What can hang from each mark
Q_248: Q_174 Q_658
Q_346: Q_139 Q_975
Q_975: Q_346 Q_658 Q_709
Q_709: Q_975
Q_59: Q_174 Q_658
Q_139: Q_346
Q_174: Q_59 Q_248 Q_975
Q_658: Q_59 Q_248 Q_975

Known rows, with every way that one mark hangs from another
(Q_709 (Q_975 Q_346 (Q_658 (Q_59 Q_174)))): [-14  -3 -12 -11   0 -17  12 -48   1  12   3 -39 -32  32 -29  31   0  -4
 -33 -46 -17 -30  12  31  -1  29  51  20 -18 -12  38 -45  49 -39  -8  17
  31   7  -8]
(Q_139 (Q_346 (Q_975 Q_658 Q_709))): [-19 -25 -23 -15  41  45 -14  44 -17  -2   7   7   8  50   1  14   8  -6
  11  39 -22 -32  27  -4  20   3  -6 -11   7 -62 -60   2 -10  28  27   4
 -23  -1 -34]
(Q_658 Q_59 (Q_248 Q_174) Q_975): [ 17   3  41  16 -10 -38  11 -18  -9  -5  -3   9  18 -52  19 -29   5  19
 -31   2   7   1  -6 -34   4 -20  22 -11  17  46  31  -1 -12 -37 -40 -24
   7 -26   5]
(Q_975 (Q_346 Q_139) (Q_658 Q_248) Q_709): [-10 -23 -39   0  20  21 -27  76  -7 -12  40  34 -17  29  19  11 -37  17
   4  48  -8 -61 -19  -4 -33  15 -32  -8 -21   8 -14  10 -57   3  19   9
  16  44  -9]
(Q_248 (Q_174 (Q_59 Q_658) (Q_975 Q_346))): [  8  20  35   9 -40 -18  11 -24  -9  -2  -9  -7  10  24  12  36  16 -20
 -11 -35  23  35   1  33  30 -29 -42  12   7  -6  58 -30  62  26 -45 -10
   1  25   8]
(Q_248 (Q_658 Q_59 (Q_975 Q_709))): [ 21  12  30   4   1  -6   0 -32 -41   4  -8 -14  12 -10   0 -37   0 -15
  12 -11 -10  20 -25   1  -1 -30  12  -1   7  20 -40  24 -20 -25  -9  10
  46 -46  11]
(Q_975 Q_658): [-13 -30 -25  -5   7  24 -15   2  11   0 -14  -8  -1  14  -5   2   6  13
  -3  -7 -13 -27  -4  -6 -22   8  19 -26   2 -18  15   9   2 -11  26  -6
 -56  -8  16]
(Q_59 Q_174): [  7 -11 -24 -18  -9  11  12 -55  49   6  -9 -33 -16  -1 -18   2   1   6
  -3 -42 -13  30   7 -10 -18  17  36 -13   6 -17  15  24  24   7  37  14
 -56  -7  -6]
(Q_139 (Q_346 (Q_975 (Q_658 Q_248) Q_709))): [-19 -36 -18 -10  51  26 -19  73  -6   0  25  29   8  29   7   8  -2  17
   3  82 -27 -61  18 -21  23   4 -20  -2   5 -33 -51   5 -31  18   8 -24
  -9  20 -25]
(Q_174 Q_59): [  4   5  -9 -12 -34  -3 -16 -16  -2  -1 -24 -11  11 -10   0   3  25  -2
 -11 -46  -9  15  29  21 -11  -5  13  -6  -5 -33  16  52  -3  -2   3  14
 -41 -23  14]
(Q_59 Q_174 (Q_658 (Q_975 Q_346))): [ 18   2  -6 -15   7  15  30 -16  42  35  33 -24  -9  21 -17  40  -3 -14
  37 -48  25  13   2  29  -9  21  18  13  -7  -9  17 -16  49   5   3  10
   1   9  -1]
(Q_139 (Q_346 (Q_975 Q_658))): [-19 -28 -22 -10  49  45  -4  30  -6   1  -4   4  16  32   1   6  17  -2
  -8   9 -26 -40  36  -2   9  10  34 -15  -3 -68 -31 -16   2   8  19 -19
 -58 -21 -24]
(Q_658 Q_59): [ -5   3   2   0  -6   8  -6 -43  -7 -20 -23 -18   7   5 -13 -22  22   7
  -8 -56  -6  10  23  -4 -28   2  46  -9  -9  -3  10  23  -8 -10  14  31
 -30 -45   1]
(Q_346 Q_139 (Q_975 (Q_658 (Q_248 Q_174)))): [-17  -5  -1  -9  20   2  -4  45  11 -17  -7  47   0 -41  11 -26 -11   3
 -47  60 -18 -37  -8 -45  16  13  10 -42 -36   6   1 -21 -24 -10 -14 -42
 -34   8  -1]
(Q_975 (Q_346 Q_139) (Q_658 Q_59) Q_709): [-25   6 -25  -9  -2  29 -26  28 -40 -36  16  11 -33  39  10   0 -14 -13
   1 -27  -2 -40  10  14 -40  17 -15  -8 -29  -2 -20 -12 -36   0  30  53
  39  -9 -10]
(Q_59 (Q_658 Q_975)): [  9   7  10  -9  13  11  17   5  15  19   1  -2  27 -20 -23   7  11 -10
  46 -28  18  16  -2  13 -18  13  28   2  -3  -9  13  -2  13   0   5  -1
 -23 -24  21]
(Q_346 Q_139 (Q_975 (Q_658 Q_248))): [-20  -3 -29 -16  38  17  -9  65   8  -8  -4  40   0 -37  -6 -28 -11   5
 -21  52 -20 -52  11 -29  -9  36  23 -24 -44  -2 -23  -7 -42 -13   2 -25
 -34  -5   8]
(Q_174 (Q_59 Q_658) Q_248 (Q_975 Q_709)): [-20  27  26  23 -34 -33  -8  14   4   2 -32   2   0 -16  -5   9  17   6
  39  20  24  65  -4  35  58  -9 -78  51  46  12   2 -13  36  67 -13 -19
  20  18  26]
(Q_658 (Q_59 Q_174) Q_248 (Q_975 Q_346)): [ 20  -4   6   6   5 -14  20 -20  19  12  32 -21 -25  -3  11   6  -7  15
 -17 -25  14 -22  18  -2 -18  11  27  14  -4  36  12   3   6 -37 -26   1
  32  -4  -3]
(Q_346 (Q_975 Q_709)): [ -6  -2 -13 -11  16  31  -6  -1   1  -8 -10  -2  16  21 -24  -6  10 -14
  15  16   9  24  20 -15  12   4  13 -14 -22 -30 -50  40 -16  25  27  34
 -27  -5 -18]
(Q_248 Q_174 Q_658): [ 21 -22  11  10   2  -2   4 -61   3   8 -20 -12  19   6   7 -23  -2 -10
 -35 -20 -26  34 -49 -15  15 -47  28 -37   6  -4  22  25   9 -15  -2 -30
 -47  -4   0]
(Q_658 Q_59 Q_248 (Q_975 Q_346)): [ 15 -11   5  27  17  -6   9   9 -16   2  25  -4  11   3  16  -5   1  17
 -11 -13  20 -34  16   3 -30  -6  31   9 -13  32   9  11 -22 -49 -34   2
  25 -17   1]
(Q_658 (Q_248 Q_174) (Q_975 (Q_346 Q_139))): [ 26  -7  -1  27   9  -8  18  26  -3   5  29  29  19 -36  38  -8 -22   4
 -25   8  15 -18 -19 -21 -25 -11  13 -22  -9  24  19  -6 -35 -34 -22 -21
  -6  10 -22]
(Q_658 (Q_59 Q_174) Q_248 Q_975): [ 16  10  20 -14  -4 -26  22 -29  28   6   4 -16 -17 -53  -1 -22   6  24
  -9 -15  -4  -1  14 -22  -9  16  34  12  12  41  11   5   5 -31 -12 -12
  15 -29  15]
(Q_248 (Q_658 Q_59 (Q_975 Q_346 Q_709))): [ 25   1  14  18  10   7   2 -24 -49  11  20 -20   5  38  12  -8  -7 -22
   6 -24   5   0 -21  22  -7 -37   6   5  -4  10 -39  19 -21 -30 -15  18
  64 -22  -8]
(Q_346 Q_139): [ -2   5 -28  -5   5  27  -1  -3   6 -13 -17   6  12 -29  -2 -30   3  -6
   9 -45 -16  14   7  -7 -53  20  37 -17 -22 -15  -4  17 -32   0  42  25
 -58 -36  -5]

Rows
[ -2  16  11 -19 -19  -2  15 -37  49   7  -7 -21 -16   6 -33  16  -1  -2
  51   0   4  63 -15  -1  16  14 -33  27  35  10   0 -22  55  57  26  13
   4  23   9]  (Q_59 (Q_174 (Q_975 Q_709)) Q_658)
[-25   6 -27 -18  26  40  -5  38   1 -15 -24  23   2 -20 -11 -20   2 -18
 -13   7 -12 -29  21 -17 -13  36  38 -31 -46 -32 -28 -16 -20   0  23   4
 -44 -26   1]  (Q_346 Q_139 (Q_975 Q_658))
[ 13  -5   4  23   7  -5  -5  23 -28  -3  38   1   2  18  13   2  -6  16
   8  15  24 -25   9  -1 -17 -13  -8  17  -6  32 -19  22 -42 -25 -20  24
  59   0 -11]  (Q_658 Q_59 Q_248 (Q_975 Q_346 Q_709))
[  1   7  -5  -6  -8   9  16 -29  40  15  17 -25 -25  54 -18  41  -7  -8
  47 -10  21  43 -10  19   9   6 -40  32  17   4   0 -31  56  52  16  26
  25  45  -6]  (Q_59 (Q_174 (Q_975 Q_346 Q_709)) Q_658)
[ 29   3 -16  18  23  30   3  13 -38  15  19   8  13   2  21 -15 -27 -30
  22 -10  -1   4 -34  16 -26 -22   0 -10 -15  -9 -48  13 -48 -22  11  15
  37 -14 -17]  (Q_248 (Q_658 (Q_975 (Q_346 Q_139) Q_709)))
[-33  32  -3 -29   8  21 -20  34 -36 -40 -17  27 -20  -5 -12 -34   1 -25
  -7  11  -6 -24  31 -13  -4  32  -3 -14 -43 -13 -58 -14 -32  15  20  40
  23 -38  -4]  (Q_346 Q_139 (Q_975 (Q_658 Q_59) Q_709))
[ 16  -6  18  -6 -36 -40 -15  -5   3  -4 -10  15   9 -29  21  -4  13  18
 -47   7 -13   5   1 -13  17 -28 -11 -16   4   7  41  39  -4  -7 -32 -31
 -29  18   9]  (Q_658 (Q_248 (Q_174 Q_59)))
[  6  31  -6   9  -2  17   2  13 -47 -16  19   7  -3  -1  18 -12  -9 -18
  20 -42  22   0  17  10 -49   5  -2   4 -22   6 -36   3 -47 -17  15  62
  54 -41 -24]  (Q_658 Q_59 (Q_975 (Q_346 Q_139) Q_709))
[ -7 -50 -37  14  30  17 -14  39  13   7  32   3  -6  44   9  29 -13  25
 -19  25  -5 -71  -7   4 -23   0   5 -13 -13   5  22  12 -13 -21  -5 -20
 -25  42   4]  (Q_975 Q_346 (Q_658 Q_248))
[-21   6  39  21 -24 -15   6 -47 -14 -28 -41 -14   1  -7  14 -20  19   8
 -41  -3  -1   4  -9 -26  13 -20 -10 -18  34  29  46 -59  39 -14 -18 -20
 -14 -18  21]  (Q_248 (Q_174 (Q_975 (Q_658 Q_59))))
[ -9  23 -24 -17  15  32  -5  21  -9 -17 -14  23  10 -14 -16 -27  -4 -21
  19  10  -1  20  25 -18 -11  24  14 -17 -39 -28 -64  20 -45  26  41  41
 -22 -23 -28]  (Q_346 Q_139 (Q_975 Q_709))
[ 15  15  10 -30  -5   3  28 -19  49  24   2 -19  -5 -25 -27  15   9  -8
  43 -36  10  28   2   9  -6  31  29   7   6  -5  14 -11  45  13  15  -3
 -16 -13  17]  (Q_59 Q_174 (Q_658 Q_975))
[-10 -41 -25  22  36 -13  -3  24   4  28  20   1   7  24 -21  33 -14  23
 -23  37 -13 -62 -15  16  -6   9  30  13 -23  -5  39 -15  -4 -47 -20 -28
   3  49  -5]  (Q_709 (Q_975 Q_346 (Q_658 Q_248)))
[ 20 -15 -20  21   5  27   5   8 -16  13  27 -14  16  33   6  24  -5  -6
  34   0  35   2   2  11 -30 -15   0   0   3 -14 -26  29 -18 -10  14  33
  15   7 -18]  (Q_658 (Q_975 Q_346 Q_709))
[ 27  15  46  21 -40 -31   9 -66 -16   6 -45 -15  20 -28  24 -26  13 -17
 -44 -14 -27  56 -34  -2  42 -63 -16  -8  30   3  31  -3  35 -12 -45 -49
 -13  -6  22]  (Q_248 (Q_174 Q_59 Q_975) Q_658)
[ 16   4  13 -29   2 -20   9  19  48  24  28   3 -15 -24 -23  13 -14  12
  51  35  11  13 -19  -9  16  21 -20  20  16  26  -9  11  11  25   7 -10
  26  30  19]  (Q_59 Q_174 (Q_658 Q_248 (Q_975 Q_709)))
[ -5  27  18  -3 -30 -11  13 -74  18 -14 -24 -39 -30  -3 -11 -21   7   3
  12 -20  -3  53  12 -15   0   4 -17  22  34  30 -13 -18  30  24  24  31
  26 -17  -2]  (Q_658 (Q_59 (Q_174 (Q_975 Q_709))))
[-18   3  -6  10 -15 -24   6 -59  33  -5 -26 -33 -38 -18  -6 -19  11  23
 -17 -51   1  49  14   3  16  23  23  12  31  23  11  -4  33  11  18   0
 -22 -26  -7]  (Q_658 (Q_59 (Q_174 Q_248)))
[ 21  15  47  11 -45 -33  -3 -51 -30  -2 -33  -8  12  -9  22 -21   2 -20
 -23  17 -18  59 -47  -4  53 -71 -54  -1  40   7   7  10  24  12 -32 -27
  22   8  15]  (Q_248 (Q_174 Q_59 (Q_975 Q_709)) Q_658)
[ 17  31  50 -29 -52 -31  -7  10 -18   5  -1  18  12 -22   4  22  15 -22
  23  -4  22  37 -10  15  38 -23 -45   3  15 -12  14  14  24  27 -22   3
  31   6  19]  (Q_248 (Q_174 (Q_59 (Q_658 (Q_975 Q_709)))))
[  3  34  51 -10 -54 -31  -4 -16  -8  -9 -23   8   9  -3   0  12  17 -15
  17   4  10  62 -13   8  44 -31 -69  19  30   1  28 -17  44  55 -19  -2
  17  25  22]  (Q_248 (Q_174 (Q_59 Q_658) (Q_975 Q_709)))
[ -6 -47 -35   7  21  16 -30  53   1   1  41  12 -14  63  11  32 -25  26
   2  60   5 -59 -15  -2 -12  -8 -34 -10  -4   4  -4  26 -31  -3  11  -1
   7  57  -1]  (Q_975 Q_346 (Q_658 Q_248) Q_709)
[ 31   5  34   3 -36 -44   3   9  -6   9 -11  17  24 -58  31  -2  12  12
 -34  17   9   3   0 -13  18 -32  -7 -14  22  15  37  29  -5 -27 -52 -43
  -7   2  18]  (Q_658 (Q_248 (Q_174 Q_59)) Q_975)
[-22   9 -19   4  15   0   0   3 -44  -8  -9   3  -2   5 -15   3  -6 -12
 -28 -49 -14 -48   8  31 -36  29  49  11 -46 -11  24 -49  -9 -40  -4  29
  25 -16 -14]  (Q_709 (Q_975 (Q_346 Q_139) (Q_658 Q_59)))
[-27  -7  -1 -14  41  33  -5  12 -28 -19 -12   1  10  35   1  -9  28  -7
 -21 -16 -26 -46  53  -1   9  12  34 -10 -13 -45 -27 -26   6   0  -1   2
 -23 -45 -21]  (Q_139 (Q_346 (Q_975 (Q_658 Q_59))))
[ 12  11  37  16 -46 -50  -7  -7  -7 -13 -14  14   7 -29  25  -7   5  15
 -24  55   0  33 -15 -24  44 -44 -70  10  43  32  21  12   4  15 -35 -29
  16  34  11]  (Q_658 (Q_248 (Q_174 Q_59 (Q_975 Q_709))))
[ -9 -33 -29  19  25   5   2  -6  -6  21   4 -15  11  40 -23  40  -2  -1
 -14  -8  -6 -42  -6  30 -14   9  44   8 -19 -34  33 -26  14 -38   2   0
  -9  23 -11]  (Q_709 (Q_975 Q_346 Q_658))
[ -8  13   9  -1  -9 -21  10  -1  47  27   2 -12 -19 -22 -18  17  -7   6
  61  18  35  59 -18  15  43  23 -28  29  47  19 -15  -9  42  45  26 -15
  15  12   5]  (Q_59 (Q_174 Q_248) (Q_658 (Q_975 Q_709)))
[-29  12 -26 -28  19  37 -17  49 -10 -23  -9  30  -5  -6 -11 -17  -9 -23
  12  35  -7 -20  13 -20  -4  30   0 -24 -36 -29 -58  -3 -38  21  35  21
 -11 -12  -6]  (Q_346 Q_139 (Q_975 Q_658 Q_709))
[ -6 -22 -35  16  35  -9  -3  44  -5  14  18  24   7  -7 -11  13 -25  10
 -17  27 -28 -67 -20  14 -26  29  32   8 -38  -3  29 -30 -33 -43  -7 -19
   8  34 -13]  (Q_709 (Q_975 (Q_346 Q_139) (Q_658 Q_248)))
[ 16   8 -27  17   7  36   4  31 -23   0  23   9  11  -3  17   1 -19 -13
  34 -16  22   2   0   7 -46   3  -7  -5 -10 -12 -40  12 -48  -6  29  45
  24 -16 -27]  (Q_658 (Q_975 (Q_346 Q_139) Q_709))
[ 12   9  37  21 -40 -48   6 -23   8  -6 -28   8  18 -49  26 -14  15  22
 -44  24  -8  24  -5 -21  29 -37 -36   3  33  25  49   2  16  -4 -47 -47
 -17  22  18]  (Q_658 (Q_248 (Q_174 Q_59 Q_975)))
[  5  24  17  -3 -31  -1  -6   9 -17   2   9  -4   1  44  -4  42  11 -21
  35 -10  26  30   8  47  17 -15 -64  40   3 -14   4   0  29  46 -17  28
  39  30  11]  (Q_174 (Q_59 Q_658) (Q_975 Q_346 Q_709))
[  4 -10  -7 -36   6 -13   6  -6  69  14  16  -2 -22  -7 -32  12  -5  21
  16  -3 -11   7 -11  -3   2  31  18  11  -7  15  32  11  26  24  12 -17
 -31  30  20]  (Q_59 Q_174 (Q_658 Q_248))
[-20 -16   3 -12   0 -10 -32  26 -13 -22   8  11 -21  13   1  -9  -7  32
  -5  41 -12 -46  -2 -17  -4   2 -24  -1   1  32  -4  18 -31  -5   6   1
  25  11  21]  (Q_975 (Q_658 Q_59 Q_248) Q_709)
[ -9  -4  -7  43  -5 -17  28 -58  59  10 -36 -40 -11 -35  -3  -9   4  28
   6   5   9  71  -7  -9  29   9  -6  20  67  26  13 -36  51  18  20 -37
 -40  -1  -5]  (Q_59 (Q_174 Q_248 Q_975))
